What can hang from each mark:
J198: J62 J315
J423: J304
J62: J198 J388
J315: J428 J459
J684: J39 J428
J304: J423 J428
J459: J315
J38: J62
J428: J198 J304 J315 J684

Each row was made from one small tree. The marks that hang from a mark follow it in brackets, in the order of their numbers. Every link used is in the known rows. Write each row's tree.
Known rows:
J198[J62 J315[J428[J304] J459]]: [ 0.00  1.71 -2.56 -1.74  1.02 -3.92  0.64 -0.61  3.24  0.76 -2.96  0.83
  1.24 -1.48 -0.44 -3.12  1.69  0.31 -1.53  1.76  1.74 -4.15 -0.83  4.17
  0.37 -5.23  2.39  0.14]
J62[J198[J315[J428[J304] J459]] J388]: [ 1.51  0.31 -3.36 -2.32  1.78 -2.51  1.08 -1.39  3.07  1.81 -3.00  1.35
  1.64 -1.16 -1.33 -2.36  1.29  0.69 -3.04  0.09  1.74 -3.24 -0.98  3.97
 -2.29 -3.68  2.20 -0.63]
J315[J428[J198[J62] J684[J39]] J459]: [-0.49  3.01 -1.66 -1.94 -0.01 -5.50  0.52  0.09  2.53  0.72 -3.37 -0.49
  0.97 -0.84  1.75 -0.18  0.77  1.11 -1.38  1.76  1.17 -2.73 -1.50  3.06
 -0.16 -3.69  2.49  0.53]
J684[J39 J428[J304]]: [ 0.36  0.21 -0.98 -3.32 -0.30 -4.55 -0.04 -1.01 -0.30 -2.06 -2.57 -0.01
 -0.21 -0.72 -0.05 -2.91 -1.24  1.43 -2.71  2.04  0.71 -1.92 -0.65  0.06
  1.29 -2.48  2.69  1.28]
J304[J428]: [-0.70 -1.11 -1.92 -1.13 -0.78 -2.61  0.55 -0.76  0.30  0.19 -1.77  0.34
 -0.90 -2.00 -0.67 -3.55  1.55  0.37 -1.23  1.40  0.57 -2.32  0.32  3.19
  0.16 -2.11  1.24 -0.93]
J304[J423 J428[J315[J459] J684[J39]]]: [-0.89 -0.95 -2.11 -1.04 -0.56 -4.86  3.61 -1.94  0.52 -1.39 -3.65  0.55
 -1.86 -2.77  0.25 -1.79 -0.98  1.32 -0.98 -0.70 -0.15 -2.72 -0.98  2.50
 -1.13 -2.89  1.38  0.21]
J684[J39 J428[J198[J62] J304 J315]]: [ 0.42  2.30 -0.09 -4.18 -0.06 -4.66 -0.69 -0.97  0.42 -2.12 -3.63 -1.70
 -0.13 -2.71 -0.77 -1.51 -0.80  2.74 -3.55  3.05  0.00 -2.11 -2.39  0.86
  2.71 -4.62  0.44  1.93]
J304[J428[J684[J39]]]: [-0.47 -0.06 -1.78 -2.33 -1.32 -4.48  1.29 -1.28 -0.24  0.11 -2.65  0.88
 -1.01 -0.77  0.77 -2.42 -0.49  1.37 -1.55  0.44  0.94 -1.88 -0.30  1.36
 -0.90 -1.44  2.15  0.24]
J38[J62]: [-0.51 -0.41 -3.41 -1.06 -0.77 -2.87 -0.63 -0.15 -0.55  1.37 -1.08  0.46
  0.13 -0.42 -1.36 -3.35  1.62  0.33 -0.03  1.97  2.08 -1.61  0.34  4.35
  1.23 -2.42  0.03 -1.82]
J459[J315[J428[J304 J684]]]: [ 1.90  1.14 -2.97 -3.22 -0.29 -3.44  0.44 -0.51  1.98  0.89 -3.54  2.83
  0.00 -0.59  2.00 -3.02 -0.70  1.52 -0.94  0.28  2.93 -2.37 -1.81  2.94
  0.02 -3.02  3.82  0.96]
J459[J315[J428[J198 J304 J684[J39]]]]: [ 2.33  2.73 -2.04 -4.41 -0.05 -4.51  0.52 -0.51  1.93  0.45 -3.66  1.90
  0.53 -0.84  2.93 -1.47 -0.88  2.35 -1.65  0.49  3.16 -2.32 -2.63  2.04
 -0.34 -3.31  4.30  1.76]
J428[J304]: [-0.19 -0.22 -2.76 -2.47 -0.55 -2.45  0.05 -0.44  0.15 -0.60 -2.06  0.65
 -0.03 -0.36 -0.30 -3.24  0.02  0.83 -1.98  1.79  1.20 -1.80 -0.73  3.11
  1.08 -2.66  1.18  0.30]
J62[J198 J388]: [ 0.11 -1.01 -3.34 -1.82 -0.30 -1.10 -0.58 -0.73  0.61  1.49 -2.01 -0.01
  0.75 -0.55 -2.08 -2.14  0.88  0.52 -2.53  1.09  0.70 -1.83 -0.13  3.44
 -1.31 -1.49 -0.49 -1.82]
J423[J304]: [-0.61 -1.45 -2.73 -0.27 -0.15 -2.20  0.36 -1.26  0.36  0.75 -1.44 -0.08
 -0.98 -1.41 -1.00 -3.70  0.71  0.70 -0.46  1.44  0.25 -1.78  0.07  3.77
  0.09 -2.86  0.27 -0.57]
J304[J423 J428[J198 J684]]: [-0.65 -0.53 -1.25 -1.34 -1.31 -2.73  0.63 -0.89 -0.50 -0.92 -2.94  0.94
 -1.37 -2.87  0.61 -2.45  0.35  2.52 -0.78  0.44  0.21 -1.71 -0.42  2.79
 -0.17 -2.95  1.32 -0.16]
J304[J423 J428[J198[J62[J388]]]]: [-0.31 -0.42 -0.71 -0.16 -1.80 -2.36 -0.07 -1.26  0.01 -0.83 -2.87 -1.32
 -0.14 -3.59 -1.28 -3.09  2.23  1.95 -1.46  1.46 -0.59 -2.01 -0.49  4.42
  0.43 -4.17 -0.58 -1.81]
J62[J198[J315[J428[J684[J39]] J459]]]: [ 0.25  1.21 -3.18 -3.20  1.95 -4.41  1.26 -0.96  2.85  2.20 -2.96  2.03
  1.20 -0.55  0.32 -1.02 -0.22  0.70 -1.70 -0.34  2.35 -3.89 -0.37  1.83
 -3.14 -2.23  3.21  0.27]
J684[J428[J198 J304 J315]]: [ 0.65  1.04 -0.88 -3.62  0.33 -2.91 -0.40 -0.48  0.62 -1.72 -3.05 -0.57
 -0.74 -3.35 -0.74 -2.05 -0.36  2.27 -3.63  2.41  0.12 -1.55 -2.30  1.89
  2.45 -4.29  0.96  1.42]
J62[J198]: [-0.57 -1.19 -2.93 -2.50  0.63 -1.53 -0.90 -0.19  0.75  1.36 -1.65  0.48
  0.24 -0.56 -1.29 -2.08  0.53  0.60 -1.62  1.47  1.06 -2.47  0.60  2.93
 -1.01 -1.17  0.06 -1.05]
J459[J315[J428[J198[J62] J684]]]: [ 0.94  2.90 -1.99 -2.50 -0.45 -3.54 -1.16  0.55  2.87  1.97 -3.51  0.88
  0.82 -2.00  1.79 -1.76  1.28  1.64 -0.67  1.63  2.35 -2.93 -1.90  4.00
  0.55 -4.11  1.98  0.00]
J304[J428[J684]]: [-0.63 -0.33 -1.95 -1.64 -1.28 -3.13  0.75 -0.88  0.19  0.59 -2.62  0.97
 -1.38 -1.14  0.16 -2.92  0.39  1.12 -1.38  0.83  0.66 -1.67 -0.33  2.79
 -0.30 -2.05  1.69 -0.19]
J304[J423 J428[J198[J62] J315[J459]]]: [-1.44 -0.12 -1.00 -0.27  0.04 -3.48  1.59 -0.97  1.79 -1.14 -3.28 -1.19
 -1.33 -4.93 -1.11 -1.94  2.05  1.37 -0.96  1.64 -0.63 -3.17 -0.77  5.31
  0.82 -4.96 -0.81 -0.95]
J315[J428[J684[J39]] J459]: [-0.23  1.09 -2.79 -1.56  0.04 -5.09  1.78 -0.38  1.96  0.81 -2.88  0.96
  0.42 -0.26  1.79 -1.03 -0.22  0.11 -1.00  0.27  1.36 -2.75 -0.96  2.22
 -1.01 -2.22  3.68  0.56]
J198[J62[J388] J315[J459]]: [-0.68  1.16 -3.29 -0.03 -0.19 -2.81  0.61 -0.67  3.25  1.60 -2.21 -0.51
  1.75 -2.18 -2.20 -2.90  2.85 -0.48 -2.17  1.61  0.79 -3.46 -0.45  5.72
  0.16 -5.56 -0.56 -1.99]
J62[J198[J315] J388]: [ 0.36 -0.35 -3.57 -2.30  0.49 -0.91 -0.71 -0.90  1.40  2.38 -1.78  0.89
  1.48 -1.73 -2.71 -2.73  1.20  0.73 -2.98  0.60  1.42 -2.85 -0.25  3.46
 -1.80 -2.81 -0.60 -1.64]

Write each row's tree:
[-0.20  1.27 -2.57 -2.64  0.88 -3.01  1.57 -0.50  2.28 -0.65 -2.72 -0.50
 -0.41 -2.73 -0.25 -1.08  0.75  1.06 -2.92  1.93  0.78 -2.15 -2.30  5.04
  1.10 -4.63  0.41  0.75] | J428[J198 J304 J315[J459]]
[-0.41  2.43 -2.63 -0.68  0.23 -2.57  0.17 -0.25  3.54  1.51 -2.27 -0.88
  1.95 -3.09 -1.73 -1.89  3.48  0.27 -2.80  2.15  0.85 -3.35 -0.92  6.16
  0.36 -6.06 -0.74 -1.63] | J428[J198[J62[J388] J315[J459]]]
[-0.43  0.61 -1.59 -2.61 -0.54 -2.43 -0.22 -0.84  0.03 -1.86 -3.34 -0.90
 -0.42 -3.15 -1.03 -2.43 -0.27  2.47 -1.95  2.28  0.15 -2.10 -2.12  3.70
  2.10 -4.97 -1.10  0.61] | J428[J198[J62] J304[J423] J315]
[-0.16  1.04 -2.40 -1.00  0.93 -3.18  0.68  0.61  2.95  0.89 -1.86 -0.03
  0.69 -2.37  0.84 -1.19  2.34 -0.01 -1.42  1.52  1.09 -2.85 -0.91  4.70
  0.18 -3.62  2.53 -0.33] | J315[J428[J198] J459]
[-0.24  0.95 -2.97 -0.96 -1.03 -1.95 -0.70 -0.80  1.52  1.55 -1.84 -0.17
  1.72 -1.98 -2.50 -3.55  2.04  0.37 -2.62  1.86  1.08 -2.97 -0.64  4.30
  0.61 -4.88 -1.00 -1.82] | J198[J62[J388] J315]
[-0.56  2.80 -2.69 -2.71  0.67 -4.23  1.45 -0.19  2.56  0.98 -2.28  1.03
  0.98 -1.93  0.72 -0.90  0.64  0.84 -2.39  0.77  1.87 -3.19 -0.99  3.48
 -0.78 -4.29  1.62  0.60] | J428[J198[J315[J459]] J684[J39]]
[ 0.93  1.11 -1.57 -3.40 -0.67 -4.22  0.75 -1.12 -0.78 -1.71 -3.61  1.35
  0.07 -0.93  2.12 -1.55 -1.99  2.85 -1.45 -0.07  1.52 -1.87 -1.83  0.70
 -0.17 -2.90  3.74  1.88] | J315[J428[J198 J304[J423] J684[J39]]]
[ 0.50  0.36 -0.78 -2.98  0.48 -2.85 -0.47 -0.85  0.25 -2.29 -2.61  0.98
 -0.07 -3.83 -0.91 -3.69 -0.02  2.53 -2.53  1.30  0.72 -2.83 -0.32  1.65
  1.65 -5.02  1.90  1.01] | J684[J428[J198[J315] J304[J423]]]
[ 0.36  1.62 -1.12 -3.52  1.05 -5.07  1.54 -0.96  1.84 -2.25 -3.34 -1.17
 -0.47 -3.01 -0.08 -0.83 -0.41  1.60 -3.65  2.01  0.13 -2.29 -2.05  1.93
  1.47 -4.42  1.70  1.89] | J684[J39 J428[J198 J304 J315[J459]]]
[-0.10 -1.23 -2.62 -0.75  0.33 -3.42  1.95 -0.77  1.33 -1.42 -2.79  1.09
 -0.04 -1.47  0.63 -2.99  0.05  0.44 -0.33  0.35  0.84 -2.84 -0.57  3.47
  0.07 -3.41  3.30  0.09] | J315[J428[J304[J423]] J459]
[ 1.63 -0.03 -3.68 -2.01  0.73 -2.26 -1.14 -1.16  0.82  3.76 -1.86  1.51
  2.01 -1.15 -2.60 -3.37  2.33  1.01 -1.32  0.57  2.87 -2.37 -0.12  3.76
 -1.91 -2.85  0.82 -2.56] | J38[J62[J198[J315[J428]] J388]]
[-0.77  1.78 -2.02 -2.34 -0.22 -2.38 -0.97  0.10  1.26  0.59 -2.32 -1.33
  0.31 -3.12 -1.24 -1.50  1.41  1.14 -2.30  2.86  0.36 -2.41 -1.81  4.11
  2.00 -4.57 -1.69 -0.34] | J428[J198[J62] J315]
[ 0.77 -0.23 -4.05 -2.09  0.25 -1.82 -1.06 -1.17  0.26  3.16 -1.43  0.97
  1.54 -0.89 -3.38 -3.32  1.99  1.00 -1.66  1.01  2.56 -2.17  0.45  4.52
 -1.43 -3.00 -0.98 -2.86] | J38[J62[J198[J315] J388]]
[-1.11  0.68 -3.65 -1.52 -0.10 -3.40  2.08 -0.30  2.11  0.68 -2.76  0.40
 -0.69 -1.68 -0.28 -1.17 -0.13  0.27 -1.93  0.76  0.52 -2.29 -1.77  4.27
  0.41 -3.51  0.37  0.14] | J428[J315[J459] J684]
[-0.24  2.60 -0.56 -2.71  1.26 -4.35 -0.52 -0.36  3.14 -1.07 -3.17 -0.35
  0.67 -3.05 -1.02 -2.41  1.81  1.54 -2.86  2.91  0.75 -3.51 -0.74  3.53
  2.14 -6.29  1.24  0.80] | J684[J428[J198[J62 J315[J459]] J304]]
[-0.18  0.39 -2.44 -1.08  0.73 -3.83  1.03 -1.00  2.30 -0.84 -3.28  1.13
  1.04 -2.37 -0.48 -3.64  1.10  0.70 -0.48  0.85  1.21 -4.26 -0.47  3.88
  0.47 -5.35  2.30 -0.29] | J198[J62 J315[J428[J304[J423]] J459]]
[ 0.22  0.11 -2.50 -1.79 -0.27 -5.16  2.62 -1.35  0.74 -1.72 -3.70  1.52
 -0.26 -0.14  2.07 -1.95 -1.86  1.43 -0.71 -0.47  1.21 -2.59 -1.14  1.70
 -0.93 -2.70  4.33  1.35] | J315[J428[J304[J423] J684[J39]] J459]
[-0.55  0.77 -3.32 -2.54 -0.13 -3.68  2.22 -0.89  1.79 -0.42 -3.47  0.83
 -0.76 -1.05  0.05 -1.61 -1.23  1.18 -2.47  0.97  0.79 -1.98 -2.34  4.07
  0.62 -3.70  1.12  1.12] | J428[J304 J315[J459] J684]
[ 0.26  1.05 -2.50 -2.55 -0.79 -4.20  0.51 -0.51  0.38  0.75 -2.49  1.23
  0.22  0.08  1.43 -1.80 -0.91  0.96 -1.41  0.37  1.57 -2.07 -1.35  0.81
 -0.77 -1.74  3.36  0.50] | J315[J428[J684[J39]]]
[-0.55  0.25 -1.99 -1.84  0.63 -4.79  1.88 -0.74  1.89 -0.99 -2.56 -0.90
 -0.62 -2.75 -0.85 -1.62 -0.04  0.08 -2.52  1.50 -0.15 -2.81 -1.06  1.75
  0.92 -3.27  1.18  0.53] | J684[J39 J428[J315[J459]]]
[-0.23  1.09 -1.53 -2.57 -0.03 -2.37 -0.82 -0.87  0.59 -1.03 -2.79  0.56
  0.77 -2.80 -1.02 -3.51  0.83  2.28 -1.59  1.98  1.21 -3.30 -0.69  3.53
  1.45 -5.54  0.01  0.21] | J428[J198[J62 J315] J304[J423]]
[ 0.13 -0.14 -3.85 -2.66  1.22 -2.29 -1.32 -0.69  0.41  2.85 -1.19  1.58
  0.99 -0.77 -2.73 -3.21  1.60  0.96 -0.70  1.51  2.92 -2.71  1.08  3.87
 -0.84 -2.42 -0.48 -2.01] | J38[J62[J198[J315]]]
[-0.54  1.85 -2.59 -0.67 -0.32 -2.75  0.66 -0.26  2.89  0.74 -2.84 -2.27
  0.88 -3.28 -1.67 -0.77  2.45  0.58 -3.05  2.31 -0.18 -2.32 -2.33  6.44
  1.11 -5.58 -1.88 -1.24] | J428[J198[J62[J388]] J315[J459]]
[ 1.76 -0.82 -2.77 -1.82 -0.20 -2.75  0.77 -0.72  1.28 -0.56 -2.95  2.28
 -0.17 -1.86  1.05 -3.97 -0.24  1.19  0.21  0.16  2.10 -3.27 -0.98  3.11
  0.09 -3.16  3.26 -0.06] | J459[J315[J428[J304[J423]]]]
[ 0.35 -0.05 -4.25 -1.09  1.20 -2.78  0.20 -1.17  2.04  3.17 -1.64  0.71
  1.67 -1.09 -3.16 -2.74  2.85  0.18 -1.48  0.79  2.49 -2.74  0.53  5.90
 -1.71 -3.55 -0.74 -2.90] | J38[J62[J198[J315[J459]] J388]]
[-0.18  1.96 -1.25 -2.40  1.52 -4.70  0.69 -0.24  2.81 -0.41 -2.01 -0.05
  0.84 -3.46 -0.27 -1.53  1.51  0.49 -2.93  1.71  0.92 -3.73 -0.16  2.17
  0.47 -4.65  2.20  0.43] | J684[J39 J428[J198[J315[J459]]]]
[ 1.89  2.99 -2.21 -1.84 -1.34 -3.07 -0.88  0.02  2.95  2.51 -3.74  0.51
  1.29 -2.08  1.03 -1.67  1.64  1.68 -1.67  1.08  2.05 -2.18 -2.53  4.75
  0.12 -4.68  1.46 -0.78] | J459[J315[J428[J198[J62[J388]] J684]]]
[-0.47  2.58 -2.05 -2.44  0.97 -3.41  0.11 -0.31  3.13  0.32 -2.62 -0.06
  1.34 -2.37 -0.67 -2.11  2.04  1.13 -2.35  2.68  1.53 -3.72 -0.89  5.19
  1.17 -5.97  0.37  0.27] | J428[J198[J62 J315[J459]] J304]
[-0.05  2.21 -2.25 -1.63 -0.65 -1.85 -1.16 -0.31  1.83  1.60 -1.99 -0.68
  1.94 -3.02 -1.94 -2.62  2.73  1.01 -3.07  2.15  1.01 -2.78 -1.25  4.77
  0.88 -5.60 -1.22 -1.39] | J428[J198[J62[J388] J315]]
[ 0.02  0.82 -2.44 -3.59 -1.01 -4.18  0.83 -1.06 -0.49 -0.77 -2.98  1.24
 -0.11  0.84  1.10 -2.09 -2.06  1.66 -2.32  0.99  1.62 -1.57 -1.39  1.17
  0.14 -2.03  2.25  1.46] | J428[J304 J684[J39]]
[-0.02 -0.15 -3.90 -1.43  1.31 -1.85  0.73 -0.94  3.08  2.27 -1.92  0.43
  1.45 -1.76 -2.39 -2.15  2.08 -0.23 -2.77  0.50  1.24 -3.32  0.04  4.89
 -2.24 -3.49 -0.26 -1.94] | J62[J198[J315[J459]] J388]
[-0.50  0.90 -2.42 -2.37 -0.10 -3.29  2.07 -1.01  1.08 -1.77 -3.85  0.69
 -1.06 -2.59  0.44 -1.01 -1.16  2.23 -2.00  0.48  0.35 -1.96 -2.45  4.22
  0.73 -4.59  0.63  1.42] | J428[J198 J304[J423] J315[J459] J684]
[ 0.20  1.63 -1.29 -1.27 -0.83 -2.39 -0.52 -1.14  1.64  1.36 -2.38 -0.60
  0.91 -3.85 -1.97 -3.35  3.37  1.52 -2.93  1.98  0.72 -2.83 -0.70  4.73
  0.12 -5.29 -0.45 -1.61] | J304[J428[J198[J62[J388] J315]]]
[-0.01  2.30 -2.40 -3.81  0.39 -4.73  2.24 -0.80  1.72 -0.90 -3.75 -0.05
 -0.36 -1.37  1.15 -0.01 -1.31  2.01 -3.17  0.92  1.18 -1.89 -2.94  3.11
  0.26 -4.06  1.28  1.97] | J428[J198 J304 J315[J459] J684[J39]]
[ 1.87  0.30 -2.61 -2.99 -0.76 -4.46  1.29 -1.35  0.67 -0.72 -3.93  2.66
 -0.20 -0.70  2.38 -2.89 -2.29  2.15 -0.13 -0.80  2.58 -2.84 -1.62  1.29
 -0.78 -2.52  4.26  1.35] | J459[J315[J428[J304[J423] J684[J39]]]]
[ 1.33  2.31 -2.58 -2.67 -0.17 -2.95 -0.21  0.43  2.66  2.03 -2.96  1.93
  0.46 -2.05  2.16 -1.66  0.89  1.26 -0.86  0.63  2.67 -2.40 -2.02  3.71
 -0.09 -3.48  2.86  0.15] | J459[J315[J428[J198 J684]]]
[-0.06  1.13 -0.57 -2.96  0.05 -3.99 -0.73 -0.12  0.39 -1.02 -1.85 -0.87
  0.16 -2.33  0.08 -1.62  0.37  1.32 -2.73  2.17  0.42 -2.06 -0.39  0.80
  1.26 -2.92  1.77  0.52] | J684[J39 J428[J198]]
[-0.38  0.10 -0.93 -0.91  0.10 -2.93  0.31 -2.02  0.82  0.52 -2.95 -1.82
 -2.06 -4.25 -1.62 -2.94  2.04  2.50 -1.27  2.37 -0.59 -2.14 -1.36  4.62
  0.84 -4.79 -1.21 -0.18] | J423[J304[J428[J198[J62] J315]]]
[-0.59  2.21 -2.89 -1.30  0.32 -4.25  0.42 -0.23  3.36  1.85 -3.00  1.28
  1.15 -1.51  0.19 -2.29  1.46  0.20 -0.98  1.05  1.65 -3.84 -0.83  4.02
 -0.19 -4.87  2.27 -0.25] | J198[J62 J315[J428[J684] J459]]
[-0.08  0.59 -2.23 -3.28 -0.84 -2.54  0.86 -1.08 -0.58 -1.81 -3.68  0.96
 -1.10 -2.45  0.20 -1.77 -1.91  2.89 -2.26  0.66  0.53 -1.39 -2.83  2.74
  1.24 -4.07  0.46  1.50] | J428[J198 J304[J423] J315 J684]
[-0.62  1.17 -1.54 -2.77 -1.33 -3.19 -0.70 -0.66 -0.42 -1.63 -3.68  0.41
 -0.24 -1.11  0.49 -2.20 -0.85  2.94 -1.13  1.79  0.67 -1.72 -1.41  3.11
  1.62 -4.13  0.54  0.97] | J428[J198[J62] J304[J423] J684]
[ 1.33  1.86 -2.60 -4.06 -0.05 -4.40  0.88 -1.27  0.70  0.40 -3.17  2.44
  0.84 -0.25  1.13 -2.73 -1.48  1.81 -2.29  0.01  2.71 -2.78 -1.72  0.45
 -0.81 -3.44  4.03  1.69] | J198[J315[J428[J304 J684[J39]]]]
[-0.41  1.68 -1.49 -2.97 -0.42 -2.82 -1.30 -0.07  0.78 -0.51 -2.63 -0.68
  0.54 -1.19 -0.25 -2.14  0.83  1.79 -2.19  3.33  0.93 -1.95 -1.24  3.80
  2.00 -4.27  0.10  0.56] | J428[J198[J62] J304]
